Each row was made from one walk, in order. Every step used is in the known rows, and no mark comes twice. Write each row's walk.
Known rows:
dige -> vazi -> kesa: [ 32.8 -40.1  22.0 -49.8 -33.2  47.4 -43.4  -4.8 -38.3 -44.0  40.0 -35.4
  -4.3  20.0  44.3   5.9 -45.8  24.1 -55.3 -37.0   3.6 -15.1  31.4   7.8
   7.7  -4.3]
gonal -> bidu -> vazi -> vubim: [ 32.3 -45.1  24.8 -26.3 -40.4  55.2   4.6 -10.6 -14.8 -42.8  23.2 -25.4
  26.6  -5.6  29.2   1.4 -22.3  49.1 -36.5 -16.7  31.4 -16.4   3.1 -22.8
  54.8  68.0]
kesa -> vazi -> kegubi: [ 30.2 -75.1  41.2 -32.7 -45.7  -0.5 -24.1  -9.5  -1.9 -35.9  31.4 -42.7
  -5.3  32.3  48.2 -32.3 -34.4  25.9 -62.2 -16.4  32.5 -19.6   3.0  30.2
  17.7  32.6]
vazi -> vubim -> gonal: [ 26.6 -33.4  -5.6 -21.4 -26.4  17.9 -25.4  19.5 -28.7 -55.8  50.8 -12.6
  28.8  13.1  51.3  31.8  15.0  42.4 -32.6 -26.1  33.8  30.4   2.4   0.1
  58.4  25.0]
vubim -> vazi: [ 20.5 -28.7   0.9   1.2 -21.3  14.6 -20.9  19.8 -10.4 -13.6  53.3  10.8
  20.9  13.5  44.4  41.5 -17.9  26.8 -60.2   1.7  44.6  14.5  19.3 -38.2
  54.3 -11.3]
kesa -> vazi -> kegubi -> gonal -> bidu: [ 11.5 -78.0  34.4  -2.9 -12.7 -13.8 -16.4 -44.9   6.1 -13.4  19.0 -43.4
  -9.9  20.1  28.1 -23.0 -33.9  31.9 -71.5 -10.9  14.5 -43.3  -6.8  29.0
  13.8  30.8]
bidu -> gonal: [ 18.7 -22.0  -7.2  -3.1 -60.3  32.5 -30.8 -15.7  -9.8 -38.5  12.0 -24.7
  16.7  12.1  47.1  10.8   2.7  38.9 -52.8 -21.5  -3.6 -11.1  21.3 -21.5
  39.8   7.0]
vubim -> gonal -> bidu: [ 21.8 -11.8  -5.4  32.1 -13.4   4.8 -19.7   1.8 -40.8 -18.0  28.8 -11.1
  54.5 -15.0  51.4  13.6  -5.7  27.6 -48.0 -20.1  14.6  -7.6   4.3   3.1
  27.1  -2.3]
bidu -> vazi -> vubim -> gonal: [ 37.6 -53.0  -1.4 -44.1 -34.9  51.0 -11.6  17.2 -12.2 -47.8  60.5   1.3
  22.3  16.1  64.3  29.6  22.0  43.1 -30.8 -38.9  27.6  10.9  -4.6  15.0
  46.1  58.0]
kegubi -> vazi -> bidu -> gonal: [ 26.5   4.8 -10.5  -4.9 -46.8  43.6  -8.4 -19.9   6.6 -28.7  36.5 -39.9
  28.3  15.0  58.6  -1.1 -18.4  42.6 -49.7 -22.8   2.9   0.2  14.6 -25.6
  26.0  27.1]
kegubi -> gonal -> vubim -> vazi: [  3.1 -34.2 -21.9  -7.6  12.0  13.6 -36.3   5.3  32.0 -14.9  23.4  13.8
  -7.8  19.0  11.1  76.2  10.0  28.6 -43.8 -20.6  24.7  27.0   9.2 -31.4
  59.6 -20.9]
vubim -> vazi -> kegubi: [ 23.7 -31.2   5.7 -33.0 -16.9   6.7 -17.1  -4.9  -3.4 -23.5  44.8 -13.6
   6.9  28.2  38.4   1.7 -43.2  17.9 -74.1 -23.0  51.6  23.6  21.3 -15.7
  47.8   9.2]
vubim -> gonal -> kegubi -> vazi -> kesa: [ 19.4 -41.5  -0.4  13.9   8.3  35.8 -19.6   9.6  -2.2 -24.0  69.2 -35.2
 -11.8  11.1  65.5   4.3 -10.4  35.3 -63.8 -49.4  16.6  -5.2  -7.4  50.8
 -12.1 -32.9]
kegubi -> vazi -> kesa: [ 19.7 -53.9   9.6   3.6  -9.4  47.0 -21.0   9.2  -6.0 -25.2  48.4 -34.3
 -14.4  27.0  51.5   3.3 -35.0  37.8 -49.1 -13.2  12.6  -2.3   3.1  -7.8
  20.0   3.3]
bidu -> vazi -> kegubi -> gonal: [ 36.1 -72.0  -4.0 -42.4  -5.0  41.2 -19.1 -48.8  21.4  -4.4  21.2 -22.0
 -41.8  45.0  47.4  -2.2  -9.9  30.2 -61.0 -39.1  -1.8 -20.7  -0.1  22.6
  28.1  47.2]
kegubi -> vazi -> dige: [ 30.1 -10.2  -0.9  14.3 -13.1  30.2  20.5   1.5  19.7  -0.7  42.9 -29.5
 -27.0  16.9  59.9  11.6 -29.3  20.8 -60.7  -9.7  30.8  -5.0   6.8 -47.8
  19.6  15.7]
bidu -> gonal -> vubim -> vazi -> dige: [  1.1  18.3 -12.7 -42.7 -55.3  19.9 -18.8   4.4  35.4 -51.0  33.7 -22.7
   5.0   3.9  10.8  51.8 -19.7  21.9 -56.0 -42.6  24.9  24.8  28.2 -61.8
  52.3  -3.7]
kegubi -> gonal -> bidu -> vazi -> kesa: [ 12.9 -72.3  12.6 -11.3  -7.8  46.7 -34.3 -38.8 -13.9 -16.9  32.2 -36.5
 -16.3  13.1  23.4   7.8 -27.3  43.0 -48.6 -26.4 -22.8 -40.0   0.1  -1.6
  23.8  22.9]
bidu -> vazi: [ 42.6 -49.1   5.3  -8.2 -43.6  51.0 -15.9  -1.5  -5.4 -10.4  24.5  -8.7
   0.4  15.3  56.4  11.5  -3.2  31.7 -40.7 -15.6  13.1 -24.8   7.4  -2.7
  31.8  37.5]
vubim -> gonal -> bidu -> vazi: [ 32.1 -26.6  -0.7  14.0 -24.9  39.3  -9.5  -1.1 -23.6  -9.3  38.6   0.0
  47.5 -12.9  65.9  12.4   0.1  30.3 -42.7 -28.4   7.7 -28.9  -4.0  22.6
  19.1  32.8]
vubim -> gonal: [ 31.3 -21.4 -12.0   7.5 -19.6  13.6 -30.2  12.7 -27.8 -20.3  40.9  -2.2
  32.8  10.7  67.4  26.6  13.4  27.1 -40.0 -26.8  14.1  11.1   6.3  11.0
  29.8  -5.3]
bidu -> gonal -> vubim -> vazi -> kalog: [  4.6   0.2 -28.0 -37.3 -70.9  41.4 -45.2   4.6  31.1 -55.5  31.0   7.0
   8.2  15.0  14.5  42.7 -40.6  36.0 -47.6 -64.5  39.6  43.8  37.9 -52.6
  74.8  -2.1]
kesa -> vazi -> vubim: [ 26.1 -80.3  40.9 -31.5 -55.6  10.3 -20.3  19.8  -7.6 -64.9  44.4 -30.8
   2.8  22.6  39.3   6.8  -7.8  46.5 -38.7   7.3  49.4  -8.2  -2.9  -3.4
  48.6  40.2]

Write each row's walk:
[ 33.8 -29.4   4.9 -54.3 -24.0  35.7 -17.8  14.3 -28.7 -54.5  54.3  -5.7
  27.6  10.3  67.5  35.1   9.9  28.5 -46.8 -46.6  35.0  16.8  17.8  14.8
  30.7  31.2] | dige -> vazi -> vubim -> gonal
[ 55.7  11.3  11.7 -44.3 -42.2  28.6 -25.1 -18.3 -35.4 -28.9  27.8 -40.2
  27.5   8.9  51.2   4.1 -52.5  19.1 -54.7 -21.6  13.9  -0.5  40.0 -13.1
  24.5  22.2] | dige -> vazi -> bidu
[ 20.4 -38.7 -13.5 -33.0   0.0  13.8 -41.6 -36.6  32.0 -24.7 -16.3 -35.8
 -31.0  33.2  11.2  12.3  -9.3  24.8 -47.9 -44.3   8.1  16.2   3.5   9.8
  50.6  14.6] | vazi -> kegubi -> gonal -> vubim
[ 23.7 -14.4   0.4  -2.8 -53.0  30.9 -27.7 -27.1  -0.4 -37.1   6.3 -41.9
  -1.9  -0.3  39.5  -7.6   1.2  40.2 -68.5 -34.0   6.0 -23.5  20.1   5.3
  25.9 -19.0] | bidu -> gonal -> kegubi
[ 25.5 -52.0  27.1 -15.0 -42.3  56.4 -30.2 -14.8 -33.9 -31.6  33.8 -43.8
  18.9   0.6  29.9 -11.1 -52.0  37.8 -45.2 -25.3  -3.6 -35.7   9.9  -6.1
  23.9  30.9] | gonal -> bidu -> vazi -> kesa
[ 47.2 -16.8  -2.9 -32.0 -45.8  50.4 -35.8 -13.2 -18.0 -23.5  27.0  -6.0
 -11.6  17.5  54.6   0.4 -63.0  24.7 -57.4 -50.4  38.5   2.4  43.9 -19.3
  36.6  15.1] | dige -> vazi -> kalog
[ 37.0 -32.7   5.5 -18.8 -26.0  31.8  -5.7 -25.1 -16.5 -17.3  38.0 -22.2
  31.6   1.8  60.2 -21.5 -26.2  22.6 -57.8 -53.2  13.6 -18.4  -1.9  42.5
  16.3  56.6] | vubim -> gonal -> bidu -> vazi -> kegubi
[ 34.7  33.9  -3.6 -74.1 -70.3  49.9 -42.0 -26.5   1.7 -60.7  -3.0 -50.6
  41.4   1.6  28.4  17.9 -37.4  20.6 -41.3 -55.8  -9.4   5.3  40.9  -9.2
  30.1  23.2] | dige -> vazi -> bidu -> gonal -> vubim
[ 15.0 -37.6   1.2 -19.8 -39.0  54.3  12.9 -11.6  34.8 -50.0  25.1 -37.7
 -15.3   9.9  44.8  -5.8  12.3  58.9 -64.1 -39.4  35.4  -3.8   2.5  -4.2
  29.1  19.1] | bidu -> gonal -> kegubi -> vazi -> vubim
[ 18.1  11.3  -3.2 -30.5 -28.4   9.6  -7.3  19.9  26.5 -32.0  38.6 -14.1
  -3.0   5.8  12.8  59.0 -43.5  10.6 -53.7 -18.7  48.8  30.3  18.0 -66.7
  58.1  -8.5] | gonal -> vubim -> vazi -> dige
[ 39.7 -30.5  35.5 -25.1 -60.3  -3.4 -35.7  -0.6 -23.4 -43.1  47.8 -50.7
  26.9  17.9  47.1  -5.3 -47.8  32.2 -43.1  16.1  22.0 -11.0  11.7   2.6
  27.6  18.0] | kesa -> vazi -> bidu
[ 46.9 -23.7   8.0 -30.4 -47.6  44.6  -2.2  -8.9   4.6 -13.1  42.7 -29.6
 -21.9  15.1  52.2  11.6 -31.0  19.9 -49.5 -18.1  12.9 -22.8  13.6 -35.1
  30.2  38.8] | bidu -> vazi -> dige
[ 27.7 -41.2  10.0  -5.5  -2.6  42.9  14.5   5.8  21.5 -30.9  27.2 -32.7
 -21.9  11.0  41.7  -1.2  -7.5  48.7 -61.2 -16.9  57.7   1.5  -7.1  -3.9
  37.7  12.9] | gonal -> kegubi -> vazi -> vubim
[ 28.9 -50.7  -7.5 -18.3   5.6   5.1 -36.1 -46.1   3.0 -15.2  10.4 -33.7
 -34.1  38.7  36.1  -3.4 -17.0  26.7 -64.6 -29.5   4.7   0.6   8.4   7.9
  39.5  15.3] | vazi -> kegubi -> gonal
[ 15.7 -74.5  20.8 -38.9 -15.6  -2.6 -39.4 -22.4  41.8 -40.4   4.4 -36.6
 -30.0  38.6  18.0   5.9 -12.2  26.6 -49.9 -31.6  13.7 -10.0 -10.4  38.2
  26.1  24.9] | kesa -> vazi -> kegubi -> gonal -> vubim
[ 17.6 -39.2   3.0   1.9  11.2  -4.3 -17.5 -60.8  -8.1  -9.6  -3.8 -39.1
 -12.4  14.5  20.2 -14.6 -36.2  30.5 -68.8 -24.0   6.1 -17.0   4.8   1.7
  37.0  21.0] | vazi -> kegubi -> gonal -> bidu
[ 31.5 -46.5  37.9  -9.5 -51.4  -5.4  -8.9   4.4  -0.2 -30.0  50.7 -44.4
 -16.9  15.9  46.3   6.0 -37.3  20.5 -54.8   8.8  26.9 -24.7   9.7 -26.1
  17.8  16.9] | kesa -> vazi -> dige
[ 19.4 -91.4  24.8 -25.2 -13.1  -9.7 -30.2 -31.3  16.2 -21.4  36.8 -34.2
 -37.8  44.0  45.4 -11.4 -15.7  29.3 -67.4 -16.1  13.7 -28.9  -8.2  36.4
  16.1  21.6] | kesa -> vazi -> kegubi -> gonal
[ 26.3 -27.8 -13.7  32.1  12.8  25.1   5.8  12.4  13.2   2.2  50.4  -8.5
  -3.2   3.8  77.7  12.0  14.1  31.4 -67.2 -36.7  35.8  -8.4  -9.6  41.1
  -5.2 -22.5] | vubim -> gonal -> kegubi -> vazi
[ 44.7   4.8   4.9  12.1 -10.1  25.5  -0.8 -16.4   6.3  -5.0  31.6 -56.7
  -5.4   5.2  53.2  -9.7 -44.2  34.9 -62.7 -11.8  30.8  -5.2   5.9  -1.7
  19.7  -3.8] | gonal -> kegubi -> vazi -> bidu
[ 17.4   3.5 -20.7 -33.7  -3.2   3.5 -42.0  -6.3  18.3 -25.8  34.5 -15.4
   7.2  19.6   6.1  68.0 -26.6  28.0 -41.3 -12.3  20.7  41.9  14.8 -37.9
  67.0  -9.2] | kegubi -> gonal -> vubim -> vazi -> bidu
[  6.1  -4.1 -18.8 -24.4   6.9   1.7 -17.3  -0.9  41.4 -16.6  39.4  -8.9
 -30.5  19.3   4.8  80.9 -17.9  15.9 -55.3 -25.8  25.8  29.4  11.3 -59.3
  60.1 -17.9] | kegubi -> gonal -> vubim -> vazi -> dige
[ 29.8  15.5  -4.5 -23.6 -74.5  28.6 -38.2 -31.4 -24.8 -50.7  23.1 -54.5
  36.5  10.7  39.8  -1.1 -30.5  36.7 -47.1 -17.8  -8.6   6.8  32.8 -30.4
  47.6  17.4] | vazi -> bidu -> gonal
[ 18.7  -9.9  19.0 -47.0 -89.5  17.1 -48.5  -5.3  17.6 -72.5  13.0 -58.7
  41.1  11.0  22.0  11.5 -28.8  36.0 -30.0 -22.0  -0.7  -3.7  16.4  -0.5
  33.0  27.2] | kesa -> vazi -> bidu -> gonal -> vubim
[ 13.4 -27.5  -0.9  23.3   2.9  31.4  15.9  16.3  -5.2 -32.8  50.8  -6.1
  40.1  -7.0  58.1  16.3   2.5  46.2 -43.4 -27.0  45.8  12.3 -18.0  -4.8
  36.5  38.2] | kegubi -> vazi -> vubim -> gonal -> bidu
[ -6.7 -47.7  -8.0 -34.5   5.3  18.8 -61.0   4.9  16.9 -42.7  42.5 -14.8
 -21.5  28.0  -5.6  66.6 -16.8  31.6 -44.7 -28.9  12.3  30.7  10.2 -18.9
  55.5 -31.9] | kegubi -> gonal -> vubim -> vazi -> kesa
